Each row comes from the steps of one path. Every step used is in the known rows, and no mark comes twice. Write the path behind each row, first mark first.
In the rows, zero is written as 128.
Known rows:
G-V-L-K-M-S: [ 99 221 144  75  90 149 102 168 166 182 103  84 134  99 120 127  79 145
 153 163 165 144]
M-V: [129 116 119 137  95 127 106 120  93 130 145 176 143 154 106  86 163 115
 118 112 126  84]
M-V-L-K-G: [148 156  79 163  57 111 151 148  99 139 130  76 117 125 124 142 117 144
 183 118 149 155]
V-M-S-L-K-G: [119 112 159 117 138 110 151 104 144 123 111  72 126  96 176 157  91 123
  87 139 117 193]
G-S-M: [119 116 110 129 145 134 169 146 133  73 135 190 125 161 119 101 149 132
 108 112 120  93]
V-L: [141  92  77 153 131 139  68 150 128  72 146 176 129 143 116 133 131 135
 172 149 160  63]
V-M-S-L: [113  72 156 106 159 131  93 109 145  88 132 158 162 121 155 118 115 105
  69 160 123 113]
S-M-V-L-K-G: [158 193 106 148  61  85 200 146 106 158 119 109 133 134 109 141  88 142
 174  48 127 130]
K-M-V-L: [136 143  72 119  84 150 104 168 110 155 146 120  98 159 120  94  92 119
 159 125 126 106]
K-M-S-L-V: [106 138 158 128 157 131  64  95 144 154 163  77 185 113 127 137  88  95
 114 172 109 162]
S-L-V-M: [156  29 155 159 198 123 109  76 119 103 148 154 182 116 129 143 195 105
 105 147  82 141]
S-M-V: [140 154 143 122 101 101 156 120 101 144 133 209 157 163  92  87 133 113
 103  52 106  58]
V-M-S: [115 107 110  71 170 134 101 133 158 109 112 166 153 142 153 120 130 118
 113 126 129  84]
L-V: [143  93 121 159 172 123  81  94 122 114 146 157 187 134  99 147 195 119
 159 129 122 101]
L-K: [125 109 134 126 134 110 110 124 135 106 100 164 131 119 117 127 172 140
 114 106 124 117]
M-V-L-K: [139 138  92 139  58 104 116 159 112 119 113 145 166 126 109 111 152 143
 164 120 143 129]
S-M-V-L-K: [153 176 114 128  59  79 167 157 119 135 103 174 185 135  93 113 128 140
 150  60 121 103]
V-L-K-M-S: [103 184  96  73 105 126  86 178 179 143 100  84 138 117 144 136  61 140
 167 141 146 144]
V-L-K-G-B: [145 128  78 176 135 109 152 155 130  95  99  70 137 132 138 152 114 160
 227 149 151 185]
K-M: [120 117 123 106 160 156  97 137 135 140 136 146  69 155 131 109 103 114
 109 110 109  96]
S-L-K-M: [118 104 176 131 133 124 112 119 133 127 117 117  94 107 139 117 102 121
  61 132  90 174]
M-S: [ 98 137 123 103 136 130  65 129 148 100 134 164 159 139 128 119 112 119
 124 140 157  72]
G-V-M-S: [110 147 164  69 156 156 118 123 147 152 117 170 141 123 124 112 150 123
 108 153 149  79]

Write each row's path:
[131 110 109  85 190 121  96 108 157 134 124 132 219 130 135 150 174 114
 154 136 114 115]	L-V-M-S
[134 150 144 137 100 133 110 148 128 136 110 160 136  99  95 134 163 157
 159 156 168 111]	G-V-L-K
[120 166 128  95  86 120 142 144 115 182 107 111 112 137 124  90 134 123
 101  89  91 163]	L-K-M-V
[133 126 125 144 132 117 141 113 120 126 116 104  86 122 137 158 130 141
 131  97 133 148]	L-K-G
[146  31 102 188 189 152 174  91 107  83 169  58 126 123 160 156 183 117
 129 193  98 216]	K-G-S-L-V-M
[129  97 169 185 123 111 134  92 107 105 136  97  85 100 141 154 108 130
  91 132 120 178]	S-L-K-G
[148 125  86 162 111 119 128 144 129 105 124  91  97 118 135 172 106 154
 187 125 157 144]	V-L-K-G
[160  60 108 123 205 127 116  98 132 127 130 159 179 137 123 145 215 117
 147 113  93 107]	L-V-M
[ 98 186 220 152  92 128 129  91 121 162 135  70 124  73 128 147  83 132
  92 180 163 185]	M-S-L-K-G-V
[116  92  74 165 141 166 152 134 112  79 162  93  60 153 150 130 141 136
 146 167 151 145]	K-G-S
[138  97 169 106 171 159 135 116 121 142 121 199 103 132 116 109 190 128
 104 132 128  75]	G-V-M
[154 157 103 138  76 102 141 152 108 126 140 195 167 162  93 102 113 125
 157  72 131  53]	S-M-V-L
[117 131 173 133  77 114 132 122 103 167 126 105 117 115 128  86 115 111
  57 126  83 192]	S-L-K-M-V
[126 135  96 150 146 141 200 134 121  94 151 126  76 162 136 131 117 133
 132 106 131 119]	K-G-S-M
[124 154 111 142 129 115 227 137 133 104 116 102  98 135 136 143 137 150
 122  92 115 174]	L-K-G-S-M
[132 133  97 107 120 132 105 172 153 131 106 111  99 127 134 134 108 144
 156 120 123 142]	V-L-K-M
[144 133 169 112 152 139 194 111 122 177 101 111  69 106 135 150 174 146
 115 111 123 155]	L-K-G-V-M
[ 88 132 163 109 134 144  68 124 145 132 152 107 118 125 149 109  46  98
  72 169 124 131]	K-M-S-L
[116 166 158  92 154 162 150 111 136 175 133 103  91 124 143 140 109 125
 128 141 156 109]	K-G-V-M-S
[113 137 200 129 145 158 141  90 121 155 150  94  96 103 149 137  96 113
  86 178 150 140]	K-G-V-M-S-L
